Each row was made from one walk, in order. Every step used is in the known rows, and no mark comes twice. Write each row's walk.
Known rows:
Q, K, P, S, G: [ 1.79  0.96  0.80  0.13 -1.64 -0.09 -0.31 -0.21 -1.48  0.23 -0.07 -0.60
  1.34  0.29 -0.24  0.08 -5.40  0.24]
S, G, B, Q, K: [ 0.28  0.85  1.49  0.33 -2.36  0.29 -0.09  0.12  0.66  0.86  0.35 -0.23
  3.00 -0.51 -0.17 -0.40 -0.15  0.36]
G, B: [-0.21  0.15 -0.88  0.16 -0.39  0.39  0.02  0.05  0.10  0.58  0.05  0.19
  0.67 -0.06  0.12 -1.17 -0.58 -0.03]
P, K: [ 0.08  0.07 -0.19  0.07  0.15  0.16 -0.03  0.04 -0.90  0.25  0.21 -0.36
 -0.36  0.06  0.00  0.24 -2.77  0.08]
K, P, S, G: [ 1.42  0.43  0.39  0.07 -0.01 -0.29 -0.51  0.44 -1.70 -0.38 -0.08 -0.68
  1.29  0.76 -0.23  0.09 -5.74  0.13]
K, P, S: [ 0.82  0.09 -1.11 -0.12  0.59  0.01 -0.40 -0.45 -1.84 -0.22 -0.24 -0.77
  0.36  1.77  0.00  0.11 -5.58  0.16]
P, S, G, B, Q, K: [ 0.50  0.96  0.23  0.34 -2.70  0.24 -0.27  0.09 -0.26  0.85  0.45 -0.54
  3.05  1.28 -0.18 -0.17 -3.19  0.39]
P, S, G, B: [ 0.59  0.63 -0.68  0.36 -1.32 -0.04 -0.29  0.82 -0.70  0.39  0.33 -0.03
  1.73  0.66 -0.14 -0.94 -3.79 -0.03]
P, K, Q, S: [ 1.40  0.59 -1.77  0.05  1.80  0.33  0.01  0.65 -0.69  0.21  0.17 -0.47
  0.02 -0.70  0.00  0.13 -2.04  0.46]
S, P, K, Q, B: [ 0.76  0.71  0.66  0.06 -0.01  0.43  0.52 -0.29 -0.38  1.05  0.50 -0.34
  0.52 -1.29  0.10 -0.67 -2.62  0.41]
S, G: [ 0.63  0.36  1.51  0.18 -0.60 -0.36 -0.12  0.82  0.11 -0.18  0.20  0.12
  0.94 -1.03 -0.25 -0.01 -0.06 -0.04]
G, B, Q: [-0.69 -0.05 -0.42  0.08 -0.12  0.45 -0.15 -0.09  0.37  0.43  0.18 -0.36
  1.92  1.02  0.08 -0.39 -0.35  0.29]
S, P, K, Q, B, G: [ 1.11  0.36  0.72  0.05  0.18  0.99  0.32 -0.46 -0.09  0.97  0.84 -1.01
  2.13 -0.66 -0.05  0.37 -3.22  0.29]
Q, S: [ 0.78  0.67 -1.16  0.10  0.67  0.06  0.09  1.09  0.20  0.31  0.08 -0.14
  0.08 -0.79 -0.01 -0.03  0.60  0.18]
G, B, Q, S, P: [-0.37  0.86 -0.14  0.24  0.38  0.47  0.20  1.43  0.94  0.46  0.55 -0.11
  2.07 -0.90  0.08 -0.52 -0.25  0.46]
P, S, G, B, Q: [ 0.13  0.43 -0.22  0.28 -1.03  0.03 -0.47  0.67 -0.44  0.24  0.46 -0.55
  2.99  1.75 -0.16 -0.18 -3.49  0.27]
Q, K, P, S, G, B: [ 1.59  1.11 -0.08  0.30 -2.03  0.31 -0.27 -0.14 -1.38  0.82 -0.02 -0.47
  2.09  0.22 -0.13 -1.07 -5.97  0.21]

Which walk is each row?
[-0.10  0.76  0.57  0.17  0.87  0.28  0.14  1.38 -0.08  0.13  0.69 -0.62
  1.06 -0.79 -0.04  0.89 -2.37  0.56]  B, Q, S, P, K
[ 1.33  0.76  1.30  0.03 -1.37 -0.03 -0.48 -0.34 -1.23  0.04  0.04 -1.17
  2.64  1.38 -0.28  0.88 -5.22  0.55]  B, Q, K, P, S, G
[ 0.92  0.81  1.75  0.20 -1.42  0.41 -0.28 -0.25 -0.17  0.66  0.03 -0.67
  3.29 -0.42 -0.17 -0.53 -2.70  0.49]  S, G, B, Q, K, P
[ 0.65 -0.08 -0.58 -0.04  1.12  0.26 -0.07 -0.44 -0.92 -0.08  0.08 -0.34
 -0.08  0.08 -0.01  0.15 -2.54  0.29]  P, K, Q
[ 0.92  0.24 -0.27  0.00 -0.75  0.76  0.11 -0.43  0.45  1.33  0.43 -1.08
  2.18  0.35 -0.07  0.30 -0.17  0.01]  Q, B, G
[ 0.48  0.56 -1.13  0.02 -1.17  0.69 -0.33 -1.11 -1.26  0.80 -0.11 -1.10
  2.39  2.35  0.07 -0.28 -5.62  0.56]  G, B, Q, K, P, S
[ 0.72  0.39 -0.01  0.15 -0.10  0.12 -0.68  0.32 -1.32  0.03  0.13 -1.06
  3.25  1.74 -0.15 -0.30 -6.00  0.41]  K, P, S, G, B, Q
[ 0.91  0.75 -0.03  0.07  1.46  0.14  0.31  1.00  0.49 -0.32  0.23  0.27
  0.50 -1.89  0.00 -0.24  0.32  0.37]  K, Q, S, P
[ 1.74  1.04 -0.95  0.33  0.66  0.19 -0.06  1.48  0.40  0.36  0.19  0.16
  2.12 -1.83 -0.13 -1.31  0.03  0.31]  K, Q, S, G, B
[ 1.50  0.08 -0.60 -0.10  0.23  0.84  0.08 -0.92  0.44  0.94  0.31 -1.05
  2.51  0.43 -0.06  0.18 -0.07  0.22]  K, Q, B, G
[-0.32  0.92 -0.36  0.34  0.51  0.64  0.15  1.45  0.06  0.75  0.77 -0.44
  1.79 -0.91  0.06 -0.26 -2.95  0.54]  G, B, Q, S, P, K
[ 1.54  0.15 -0.80 -0.04  0.39  1.03  0.07 -0.91 -0.48  1.21  0.53 -1.44
  2.07  0.43 -0.06  0.46 -2.78  0.29]  P, K, Q, B, G
[ 1.18  0.60 -0.70 -0.05 -1.06  0.26 -0.18 -1.04 -1.58  0.38 -0.26 -0.73
  0.42  1.33  0.00  0.11 -5.26  0.29]  Q, K, P, S
[ 1.82  1.09 -1.13  0.40  0.83  0.35 -0.09  1.52 -0.50  0.64  0.43 -0.15
  1.68 -1.81 -0.13 -1.06 -2.68  0.39]  P, K, Q, S, G, B
[-0.11  0.32  0.86 -0.02 -1.37  0.29  0.01 -0.68  0.45  0.45  0.10 -0.49
  1.34  0.62 -0.03  0.79  0.51  0.43]  B, Q, K
